Each row comes from the steps of one path. Every step used is in the known rows, and no mark comes twice. Write the path behind each row, first mark first.
Known rows:
logi > sinad: [-0.27  2.20 -0.44  1.33 -1.86  0.43  0.45  0.96  0.67 -0.50  0.22 -1.44
 -0.71  0.10  1.04 -0.88  0.70 -1.38  0.57  1.70  0.47  0.31]
logi > sinad > zavo > luzuf > pigud: [ 0.74  3.28  0.06  0.58 -1.18 -3.04  3.01  3.35  0.06 -0.30 -3.28 -2.78
 -1.79 -2.81  1.03 -2.70  0.25 -3.81  1.69  1.39  0.00  0.29]
sinad > roguka > luzuf > logi: [ 1.93 -1.64  2.60 -1.73  2.33  0.09  3.32 -2.36  0.37 -2.36 -1.07  2.07
  0.11  0.99  2.45  1.39 -1.69 -1.37 -0.79  2.64  1.19  0.58]
zavo > luzuf > roguka: [-1.17  0.82  1.26 -1.59  0.83 -3.10  0.92  1.82  1.60  1.05 -0.91 -1.60
  0.65  0.13  2.13 -2.91 -1.16 -2.13  0.32 -0.92 -1.00 -0.84]
sinad > roguka: [-0.03 -1.11  1.65 -0.70  1.83 -0.06  2.72 -0.14 -0.86 -0.90  0.17  0.52
  1.15  1.30  0.59  1.39 -0.84 -0.92  1.02  0.16 -1.01  0.68]
pigud > luzuf > roguka: [-1.34  2.06  0.75 -0.92  0.52 -0.73  0.87  0.19  1.49  1.21 -0.14  0.64
 -1.14 -1.17  2.69 -0.87 -0.59 -2.31  1.00 -0.31 -2.60  0.47]
pigud > luzuf > zavo > sinad > logi: [-0.59  7.58  0.37  2.17  0.44 -1.51  1.16 -2.34 -1.90  0.32 -1.40 -2.72
 -2.00 -0.85  1.58  1.37 -0.13 -1.21  5.18  1.86 -4.66  1.60]
pigud > luzuf > logi > sinad: [-0.10  3.43 -0.17  1.37 -2.18  1.03  1.22 -1.77  2.14  0.36 -2.13 -0.14
 -3.72 -0.85  3.30 -0.24  0.06 -2.36  0.44  2.89 -0.37  0.01]
logi > sinad > roguka: [-0.38  1.24  1.23  0.97  0.08  0.27  3.08  0.73 -0.16 -1.55  0.30 -0.76
  0.45  1.20  1.83  0.41  0.13 -2.36  1.57  1.92 -0.53  0.93]
roguka > sinad: [-0.32  1.50  0.53 -0.24  0.44  0.55 -1.51 -0.07 -1.02  1.40  0.94  0.20
 -1.53  0.97  1.81  1.03  0.16  0.33  1.08  2.03 -0.86  1.97]
rumom > sinad: [-0.73  0.92  0.76  0.64 -1.56  0.22  1.42 -0.40 -0.15 -1.47 -1.11  0.20
 -1.03  0.21  1.59 -0.11  1.80 -0.14  1.52  1.56  0.83  0.50]
sinad > zavo > luzuf > logi: [ 1.28  0.47  1.66  0.65  0.90 -0.98  2.86  0.08  1.39 -0.12 -3.73 -2.01
 -0.49 -2.30  0.23 -0.65 -0.54 -1.69  1.33  1.03  1.37 -0.82]
zavo > sinad > logi > luzuf > roguka: [ 0.32  3.68  1.91  1.34  0.96 -2.37  4.56  0.88  1.13 -0.31 -0.52 -2.79
 -0.44 -2.71  1.85  0.45 -0.62 -0.82  1.95  0.42 -4.34  0.32]
logi > luzuf: [ 1.12 -0.61  0.15  1.06 -1.74 -1.85  0.90 -0.95  1.49  1.18 -0.66 -1.16
 -0.18 -1.28  0.23  0.22  0.74 -0.57 -1.60  0.38 -1.59 -1.27]
zavo > sinad > logi > luzuf: [ 1.08  3.18  0.32  2.39  0.22 -1.91  2.92 -0.71 -0.13 -0.60 -1.59 -2.72
 -0.95 -1.59  0.78  1.28  0.15  0.50  1.55  0.36 -3.69  0.07]
roguka > luzuf > zavo > sinad: [ 0.54  4.13  0.37 -0.04 -0.68 -2.04  1.02 -2.44 -1.72 -0.53 -0.09 -3.21
  0.58  0.24  2.22  1.79  0.25 -1.51  2.70  4.04 -0.26  1.20]
zavo > luzuf > logi > sinad: [ 0.04  2.04  0.13  0.63 -2.01 -1.25  1.40 -0.03  2.53  0.12 -2.90 -2.05
 -1.72  0.63  2.60 -2.05 -0.44 -2.12  0.03  2.16  1.06 -1.72]
zavo > sinad: [-0.78  1.75 -0.38  0.82 -0.10 -0.45  1.84 -0.42 -1.01 -0.33 -0.57 -2.00
 -0.52 -0.07  1.46  1.65  0.09  0.15  1.98  1.13 -0.90  0.71]
zavo > sinad > roguka: [-0.70  0.95  0.98  0.17  1.84 -0.63  4.58 -0.65 -1.60 -1.28 -0.47 -1.70
  0.40  0.94  2.26  3.06 -0.51 -0.65  2.97  1.63 -1.84  1.33]
pigud > luzuf > roguka > sinad > zavo: [-0.80  4.52  2.34 -0.02  1.41  0.36  1.11  1.21 -0.19  1.66  0.29 -0.51
 -1.85 -2.61  3.51  0.92  0.05 -2.82  3.86  2.33 -2.50  3.45]
pigud > luzuf > logi > sinad > zavo: [ 0.83  4.33  1.07  2.54 -1.62  1.67  3.30 -0.71  1.58 -0.43 -2.70 -1.14
 -3.02 -3.38  2.09  0.67  0.73 -3.15  2.40  3.25  0.47  0.93]
zavo > luzuf > roguka > sinad > logi: [-0.89  3.85  2.54 -0.95  3.12 -1.98 -0.73  2.10 -0.25  1.11 -0.19 -0.72
 -0.76  1.06  3.02 -2.47 -1.83 -0.88  2.55  0.22 -3.01  1.51]
logi > sinad > zavo > luzuf: [ 0.12  3.14  0.44  2.15 -1.02 -1.59  1.69  1.90  0.10 -0.67 -2.40 -4.04
  0.46 -1.20  1.08 -2.26  0.92 -3.27  2.64  1.32  0.84  0.10]

Write each row's path:
[ 0.23 -0.24  0.71 -0.44 -0.04 -1.42  0.91 -1.02  1.94  0.54 -3.13 -0.67
 -1.25  0.22  1.54 -1.22 -1.21 -0.52 -0.57  0.43  0.64 -1.96] -> zavo > luzuf > logi
[ 1.74 -1.23  1.44 -3.21  2.23 -2.68  3.30 -0.02 -1.16 -1.98 -1.30  2.27
 -0.80  0.54  1.94  0.03 -1.78 -2.16 -1.13  1.27 -0.87  1.50] -> sinad > roguka > luzuf > pigud
[ 2.84  2.48  1.79  1.20 -0.84  1.31  3.35 -0.17  1.21 -2.52 -1.44 -0.90
 -0.95 -2.46  1.67 -0.11  0.47 -2.91  0.82  4.27  3.20  1.39] -> roguka > luzuf > logi > sinad > zavo
[ 0.11  1.49  2.20 -0.47 -0.65 -1.55  1.06  0.66  2.09  2.91  1.21 -1.14
 -1.06 -1.25  3.35  0.96  0.05 -1.45 -0.11  2.41 -2.84  0.76] -> logi > luzuf > roguka > sinad
[ 2.09  3.71  1.71  2.25 -0.79 -2.42  1.35 -1.29  0.42  0.74 -0.26 -2.38
  0.13 -1.79 -1.46  0.32  0.62 -0.75  1.18  1.18 -3.43 -0.62] -> sinad > logi > luzuf > zavo
[ 1.14  0.86  0.87 -2.35  2.21 -2.98  5.03 -0.22 -1.99 -2.18 -1.46  0.30
 -1.40  0.49  3.57  1.96 -1.71 -2.00  0.93  2.50 -1.69  2.35] -> zavo > sinad > roguka > luzuf > pigud
[-0.72  4.53  0.58  0.98 -1.13 -1.37  2.02 -1.16 -1.17  0.46  0.15 -3.95
  0.10 -0.48  0.86  2.55  0.24 -0.83  3.75  2.92 -1.34  0.50] -> luzuf > zavo > sinad
[ 1.30  2.13  1.00 -0.71 -0.56 -1.81 -0.85 -2.15 -0.72 -0.23  0.66 -1.04
  1.14  0.50  0.93 -0.06  0.27 -1.76  0.49  2.70  0.39  0.33] -> roguka > luzuf > zavo
[ 0.64  1.92  0.49  1.15 -1.80  1.43  2.32 -0.02  2.24 -0.61 -0.78 -0.61
 -2.05 -0.53  1.23 -0.15  0.01 -1.13  0.11  3.03  1.57 -0.61] -> luzuf > logi > sinad
[ 0.29  1.18  0.37  0.00 -0.48  0.57  0.78 -2.67  1.60  0.77 -2.31  1.38
 -3.15 -1.01  2.19  0.64 -0.66 -0.83 -0.02  0.97 -0.80 -0.27] -> pigud > luzuf > logi
[ 1.33 -0.80  3.32 -0.91  0.97  0.41  4.83 -2.79  0.29 -3.78 -2.17  2.20
 -1.09  1.20  4.14  1.44 -0.05 -1.67  0.79  4.13  2.17  0.94] -> rumom > sinad > roguka > luzuf > logi
[ 0.22  6.08  1.37  1.76  0.73 -0.79  2.01 -0.89 -1.97 -0.65 -0.07 -3.45
 -0.10 -0.63 -0.40  1.66 -0.61 -0.22  4.78  2.09 -2.47  1.47] -> luzuf > zavo > sinad > logi
[-1.42  5.83 -0.30  1.26 -1.26 -1.74  1.11 -2.71 -1.29  1.55 -1.02 -3.42
 -1.72 -0.61  2.60  2.14  0.47 -1.83  4.21  2.73 -3.27  0.88] -> pigud > luzuf > zavo > sinad
[-0.31  1.63  2.51 -0.64  1.39 -2.51  2.83  2.93  0.99  0.19 -1.51 -2.44
  1.57 -2.36  0.96 -2.04 -0.45 -2.98  2.30 -0.25 -0.31  0.02] -> sinad > zavo > luzuf > roguka
[ 1.89 -0.31 -0.08 -2.50  0.28 -2.53  0.50  0.28 -0.42 -1.01 -1.21  1.90
 -1.78 -0.49  1.29 -1.26 -0.99 -1.37 -2.15  0.99  0.21  0.75] -> roguka > luzuf > pigud
[-0.61  3.79  1.87  0.91 -0.16 -2.11  3.62  3.69  1.49 -0.30 -1.26 -3.83
  0.94 -2.37  1.93 -2.82  0.17 -4.46  2.92  1.03  0.01  0.17] -> logi > sinad > zavo > luzuf > roguka
[ 0.26  0.08 -0.76 -2.02  0.11 -4.09  0.64  1.31  0.10  1.02 -3.05 -0.12
 -1.83 -0.40  0.97 -2.73 -1.19 -1.39 -0.86 -0.87 -1.27 -0.97] -> zavo > luzuf > pigud
[ 0.07  2.29  1.09  0.54  0.89 -1.20 -0.32  0.87 -1.21  1.19 -1.63 -2.42
 -0.40 -0.35  1.93 -0.36  0.41 -1.48  3.27  1.62 -0.62  1.77] -> roguka > sinad > zavo > luzuf
[-0.48  1.75  1.43  1.53 -0.63 -1.51  2.69  0.78 -0.75 -1.64 -3.53 -2.38
 -0.08 -1.12  1.66 -1.32  1.82 -2.05  3.43  1.19  1.37  0.20] -> rumom > sinad > zavo > luzuf
[-1.89  3.61  1.18 -1.13  0.83 -0.03 -0.86  0.00  0.42  2.51  0.80  0.71
 -2.56  0.01  4.61  0.25 -0.47 -1.77  1.98  1.90 -3.05  2.43] -> pigud > luzuf > roguka > sinad
[ 1.58  1.08  0.97 -1.83  0.42 -2.19  3.61  0.83 -0.70 -2.64 -0.94  1.12
 -1.42  0.57  3.00 -0.77 -0.94 -3.60 -0.46  2.68 -0.09  1.96] -> logi > sinad > roguka > luzuf > pigud
[ 1.20  3.46  1.84  0.12 -0.71 -1.47  2.37 -1.27 -0.98 -1.70  0.88 -1.93
  1.76  1.67  2.36  0.55  0.40 -4.03  2.00  4.77 -0.08  1.38] -> logi > sinad > roguka > luzuf > zavo
[ 0.59  2.29  1.51  0.87  1.00  1.35  0.51  1.06 -1.40  0.44  0.42 -0.74
 -0.73 -1.68  0.65  1.74  0.72 -0.68  3.05  2.62  0.04  2.95] -> roguka > sinad > zavo
[ 1.72  1.70  0.68  0.15 -1.37  0.50  1.42 -1.49  1.87 -1.84 -1.12  0.19
 -1.49  0.10  2.78 -0.80 -0.20 -2.02 -1.08  3.75  2.69  0.29] -> roguka > luzuf > logi > sinad
[ 1.44  2.72  1.14  1.46  0.43 -0.67 -0.54 -0.76 -0.28  1.22 -0.24 -0.35
 -1.81 -0.60  1.14  0.56  0.05  0.45  0.71  1.41 -3.58  1.41] -> roguka > sinad > logi > luzuf
[-1.56  2.10  1.71 -1.81  1.07 -2.40 -0.66  1.61  0.51  2.27 -0.04 -1.41
 -0.49  1.27  4.10 -1.76 -1.17 -1.74  1.70  1.09 -1.64  0.83] -> zavo > luzuf > roguka > sinad
[-1.12  5.33  2.16 -0.33  2.81  0.31 -0.74  0.40 -0.35  1.30  0.75  1.35
 -2.83 -0.41  3.51 -0.42 -1.24 -1.06  3.09  1.03 -4.36  3.17] -> pigud > luzuf > roguka > sinad > logi
[ 0.31  0.71  0.79  0.92  0.85 -2.02  1.12  1.13 -0.49 -0.02 -2.52 -2.45
  0.95 -1.41  0.15 -1.48  0.07 -1.79  2.06 -0.39  0.21 -0.22] -> sinad > zavo > luzuf
[ 1.32  4.54  2.60  2.95 -2.18 -1.89  2.73 -1.58  0.01 -0.38 -1.45 -2.31
 -0.81 -1.45  0.05  0.52  2.13 -0.99  2.65  2.71 -2.48 -0.35] -> rumom > sinad > logi > luzuf > zavo
[ 1.20  1.94  1.16  1.44 -2.88 -2.93  1.24 -1.63  1.18  2.14 -0.02 -2.95
  0.57 -1.69 -0.32  1.23  1.23 -1.28  0.15  2.33 -2.15 -1.47] -> logi > luzuf > zavo
[ 1.50  2.86  1.74  2.25 -1.14  2.20  4.42  1.09  1.75 -1.57 -1.43 -1.79
 -1.23 -3.23  0.05  0.62  0.57 -2.17  1.86  3.61  2.40  0.69] -> luzuf > logi > sinad > zavo
[ 1.93  3.14  0.18  1.00  0.04 -3.59  4.36  0.69 -0.26 -0.20 -2.85 -1.74
 -3.33 -2.90  0.67  0.50 -0.86 -0.16  0.45  0.73 -4.33  0.67] -> zavo > sinad > logi > luzuf > pigud
